Known rows, with every step that occurs:
K L E P: [-14.0  21.2   9.0  10.0 -30.1  -8.7 -10.2 -26.8  11.6 -45.7  29.9  14.5
  26.0 -31.0 -12.9   3.3  19.4   7.2  47.3  -6.3 -19.2 -23.1 -22.5]
X J: [  8.8   2.8   0.6 -15.9   4.9  -6.4  -0.6   4.9   6.0  -2.5 -16.5  14.6
   6.5   6.0 -17.7  -3.6  -1.6   6.9   1.7  -7.4  -2.0   4.7   6.7]
J U P E: [ 22.4  24.6   2.9 -15.3  14.6 -21.4  -1.7 -15.0  -3.5  -5.5  -7.8  14.6
  17.2   5.9   3.0 -14.5  -3.4   6.4   4.5   4.4  21.5 -23.3 -18.3]
E P U R: [-15.0  46.0   9.4  37.2   5.7   1.5 -14.1   2.4 -17.3 -39.3 -13.5  38.9
  -8.5 -20.5  29.5  -1.0  -4.7  37.3  25.8  -8.3  -9.5 -14.2 -22.9]
L E: [ -1.8   6.2  -2.7   6.9 -11.6  -2.7  -4.2 -15.9   9.5  -5.0   8.9   7.8
   9.6  -6.4 -15.6  -6.0   6.2   0.0  25.8 -10.9  -7.6  -7.1 -13.2]
K L E P U: [-29.8  28.9  18.0  23.8 -32.0  -4.0 -22.0 -16.6  -4.4 -43.6  32.9  26.7
  17.5 -26.8  -8.2  -5.5  10.5  26.8  52.6  -3.0 -15.7 -26.3 -30.1]
P E L K: [ 28.9  16.4  39.2  13.6   9.7 -32.5   9.1 -29.3   6.6 -19.3  28.2  16.6
  51.6 -22.5 -37.8 -35.2   6.0 -17.0  19.6   5.3  -6.5 -39.7 -55.3]
J U P E L K R: [ 37.9  19.4  30.4   5.6  26.5 -30.2  -6.5 -21.4  13.5 -15.5  55.2   6.0
  57.2  -8.6 -49.3 -58.2  -2.0  -9.8  15.9  15.2  24.2 -61.6 -56.7]
J U P E L K: [ 47.0  30.9  29.5   6.0  19.9 -36.0 -10.2 -34.1   8.4 -16.0  22.3  23.9
  58.1   2.3 -36.3 -30.0  -6.2  -7.1  22.4   6.5   5.5 -47.8 -57.9]
X J U R K L E: [ 26.1  33.8   6.1  -7.1   6.4 -20.5 -62.7 -36.7  28.1 -48.9  10.4  10.9
  20.2  23.3 -33.4 -21.9  -2.5  20.1  51.0 -62.4  -6.0 -20.7 -15.1]
X J U R K: [ 35.1  32.7   0.4 -18.3  27.4 -12.9 -53.0 -11.3  14.8 -19.1 -20.9   7.8
   1.4  27.1  -7.1  -9.2 -11.8  17.4  19.9 -51.9   4.5  -3.1  -2.0]
E L K: [ 24.8   5.6  26.5  21.1   7.2 -14.3  -6.3 -20.4  10.7 -10.3  31.5  11.0
  42.8  -2.6 -40.3 -17.7  -1.9 -13.4  16.7   0.8 -14.9 -22.0 -39.5]
J U: [ 25.8   6.7   4.5  -8.2   7.5   3.2 -26.1   0.7   2.5   6.0  -7.4  -2.7
   3.0   9.8  -4.1   3.8  -3.0  11.0  13.6  -2.5   1.4   1.6   3.9]
U R: [  4.2  22.7  -3.0  21.4  15.0  -2.0  -2.6  -6.6   0.5 -24.5 -13.5  15.9
  -8.2   0.9   9.9  -8.3  -6.2  11.0   7.1 -14.9  -2.2  -3.6  -4.7]
P E L: [ 22.7  11.5  33.1   6.1   3.5 -30.2  21.1 -17.7  -4.1 -23.2   8.5  13.4
  30.4 -29.5 -14.5 -26.6   5.0   2.3   8.7  12.1   0.2 -28.2 -36.2]
L E P U: [-21.0  31.0  10.7  21.0 -20.8   1.6 -15.5  -6.9  -8.1 -19.3   9.3  30.3
   8.6 -27.8   5.0   0.5   8.4  28.8  42.9  -2.2 -14.4 -16.8 -32.4]
E L: [ 18.8   0.0  18.7  17.0  -1.3 -11.5   4.9  -9.2   0.2 -12.0   9.4   5.4
  21.1  -9.4 -16.5  -7.5  -2.6   6.6   5.7   6.8  -7.6 -14.5 -21.0]
L K R U P E: [-19.2   7.9  -1.3   4.3  -2.5 -22.5   8.0  -6.0   7.4 -13.5  51.1   5.3
  26.4  -3.0 -23.1 -51.3  -4.2 -14.6  -9.0  28.7  37.8 -59.0 -27.8]
P E L K R U J: [  8.0   9.3  32.8  15.3  -9.3 -26.6  -8.2  13.4  11.1 -40.2  58.2  16.5
  54.6 -25.9 -48.3 -50.0   5.0  13.4  27.5  11.4  26.4 -61.2 -27.1]
R K: [ -1.1   1.3   2.8 -16.5  -0.6  -5.0 -24.4 -12.1   8.7   2.1  17.4 -19.4
  -0.1   8.9   4.5   0.0  -0.2 -11.5  -1.1 -25.2   7.3  -5.5  -9.8]
P E: [  4.2  11.5  16.4 -11.1   2.8 -18.0  17.6  -8.5  -3.9  -9.6  -2.8   6.2
   8.7 -18.4   2.3 -19.8   8.8  -3.4   3.6   6.5   9.8 -17.6 -14.4]
E P U R K: [-17.8  47.3  12.9  21.1   3.6  -5.1 -37.5  -9.1  -7.1 -35.8   2.0  20.6
 -10.0  -9.2  34.2  -1.0  -6.8  27.4  24.8 -33.7  -0.9 -18.9 -31.7]

Rows:
[-32.6  37.1  21.4   7.2 -36.7  -6.2 -60.9  -9.1   9.1 -57.2  48.1  22.1
  28.6 -13.1  -8.4   7.2  12.5  38.5  69.1 -50.0  -3.9 -30.9 -21.4]
R K L E P U J
[-20.9  24.6  13.3  14.6 -11.2   4.3 -13.2   8.5 -16.9 -15.3   0.8  23.4
  -1.8 -19.6  19.7   6.5   2.9  26.5  19.9   7.1  -8.6  -9.4 -20.0]
E P U
[-27.5  46.1  20.0  23.8  -6.9 -10.2 -44.6 -21.0  -4.6 -60.3  25.4  16.7
   0.7  -6.9  21.6  -7.2  -3.8  27.0  33.9 -34.1  -4.2 -29.7 -27.7]
E P U R K L
[ 21.6  25.2  26.2  14.5  11.6 -37.0  16.7 -35.1   4.3 -21.9  30.8  26.5
  55.3  -5.9 -33.7 -34.4  -4.1 -18.3   8.5   9.5   4.2 -46.4 -61.7]
U P E L K
[ 19.7   6.8  41.7  12.2  16.9 -25.8  11.0 -15.3  13.3 -18.3  59.8  -0.3
  50.0 -35.0 -48.7 -64.3   9.3 -18.8  15.3  16.5  12.4 -55.3 -55.3]
P E L K R
[ 18.4  25.8  10.0   1.5  12.3 -10.1 -58.6 -26.5  15.4 -39.8  18.3 -10.3
   6.5  21.8  -2.3  -8.9  -9.2  10.2  27.4 -45.7   5.2 -19.7  -8.4]
J U R K L
[ 13.6  49.9  12.2   8.3  -7.6 -12.4 -62.1 -43.4  22.8 -62.0  25.7   9.7
  19.6  -8.6  -0.1  -0.8   7.5  19.9  65.3 -49.9 -13.8 -32.0 -32.1]
J U R K L E P
[ -6.4   5.6   8.4  14.5 -11.7 -33.3  22.8  -2.4  -1.8 -29.3  41.0   6.5
  25.8 -18.2 -16.1 -49.8  -6.6   9.5 -16.0  43.4  36.5 -60.4 -29.7]
K R U P E L
[ 17.3  12.6 -12.1  -7.7  10.8  -3.6 -20.1  -5.0   1.4   4.9  -5.6   6.1
   6.3  23.5   0.8   5.3 -12.2   9.3   0.8   0.1  10.5  -5.9  -1.4]
J U P
[-15.1  14.1 -10.1  -1.3 -16.1 -30.0  15.6  -5.3  -9.5 -17.3   0.1  19.2
   7.2   3.1  10.6 -13.4  -7.7   7.5 -17.1  26.6  26.9 -32.1 -10.7]
R U P E
[ 11.0  13.5  26.4  14.5  18.6 -32.0  18.6 -24.0  12.5 -17.5  62.6   7.5
  54.7 -17.5 -46.5 -61.8   0.3 -22.4   3.7  19.5  23.1 -62.6 -60.2]
U P E L K R
[  5.0  15.1   7.8  13.2 -17.4 -40.8  21.3 -13.9  -8.1 -31.3   9.1  24.6
  28.3  -7.2  -5.3 -21.6 -10.1  13.2  -9.9  33.1  19.7 -43.9 -31.8]
R U P E L
[ 29.8  26.8  -0.2  13.6  24.0   2.1 -29.3  -3.9   2.1 -18.9 -20.8  12.2
  -4.3  12.2   5.9  -4.2 -10.6  22.0  18.0 -19.1  -1.7  -2.5  -0.1]
J U R
[  3.0 -10.2  16.3  29.2 -11.0 -12.2 -12.5   2.5  13.9 -15.2  62.0  -7.3
  34.8  -9.6 -47.8 -43.1  -5.3  -3.6   4.2  28.8  11.1 -45.3 -28.5]
E L K R U
[-21.3  27.6  15.5  24.0   1.7 -11.7 -45.4 -18.0  -1.9 -42.9  29.9   6.0
  -4.9  19.1   7.9 -24.1 -14.1  17.2  18.6 -38.5   6.9 -24.7 -16.8]
P U R K L
[-17.9  -3.2  -0.8   9.1 -11.6   3.6 -31.0  29.9  16.5 -17.8  53.3   3.4
  24.1   2.6 -34.7 -23.8   1.0  12.8  17.1  -0.2  25.9 -31.0  11.3]
L K R U J
[-21.8  31.6  12.6  12.1 -13.2   6.3 -26.4  29.0 -15.2 -33.5   0.2  39.3
   7.5 -17.3  15.3  18.7   5.7  46.2  37.0 -14.3  -0.9  -9.5   0.4]
E P U J
[ 29.2  27.7   1.3  -0.6  23.3  -4.6 -51.3 -16.6  11.0 -17.1  -4.1  -8.1
  -4.4  20.6  11.1  -4.1  -9.5  11.9  17.3 -45.4   6.4  -7.0 -10.7]
J U R K
[ 18.9  30.7   6.5   8.1   0.9 -11.9 -63.3 -42.4  24.8 -46.5  29.0  -2.3
  15.2  16.1 -15.2 -16.1  -1.3  12.9  50.9 -57.0  -3.1 -27.2 -21.2]
J U R K L E
[-16.2 -11.4  -0.9   9.6  -7.9   0.5 -15.5  11.7  13.1  -2.7  52.3 -10.3
  13.7   0.6 -30.7 -34.7  -3.0  -8.6  -2.6  21.9  18.6 -34.6  -8.6]
L K R U
[-10.7   0.7  10.5 -13.3 -11.7 -10.7 -31.1 -22.4  11.9 -20.2  39.8 -22.7
  11.4  11.5  -6.1  -6.6   0.9 -11.0   7.9 -26.5   7.5 -16.9  -6.2]
R K L
[ 40.9  26.6  22.6   0.8  13.0 -35.0   3.2 -21.7  -3.1 -18.9   2.9  22.0
  38.1  -3.8 -14.4 -20.7  -4.4  13.5  10.3  10.9  12.7 -35.1 -37.0]
J U P E L
[ 53.9  33.9  27.8  -9.3  25.4 -43.0  -8.2 -29.5   9.6 -19.7   6.4  39.2
  65.1   8.5 -54.6 -35.2  -7.4  -1.2  21.0  -1.2   2.8 -40.0 -49.7]
X J U P E L K
[-23.4  32.4  10.4  32.2 -10.2 -12.8 -51.5 -34.2   7.1 -49.9  37.7  11.9
   3.8  10.9  -7.2 -28.4  -8.4  20.1  43.2 -51.3  -0.9 -31.0 -32.0]
P U R K L E
[-18.6  53.0   9.5  28.0  -6.8  -5.6 -42.1 -23.8   2.2 -42.1   9.6  26.4
  -0.7 -14.2  18.5  -4.2  -1.6  29.0  47.2 -43.2 -10.2 -26.0 -47.1]
L E P U R K
[ 31.3  28.9   2.0 -34.3  18.1 -27.7  -2.0  -9.5   0.5  -9.0 -25.4  27.1
  22.7  12.0 -15.9 -17.8  -4.0  12.5   6.5  -3.6  17.7 -17.2  -8.5]
X J U P E
[ 32.3  10.1   2.5 -24.0  12.4  -4.8 -24.6   6.1   5.2   2.8 -22.7  11.7
   9.3  15.5 -21.1  -3.5  -4.4  17.5  14.8  -9.6  -1.7   5.7  10.6]
X J U
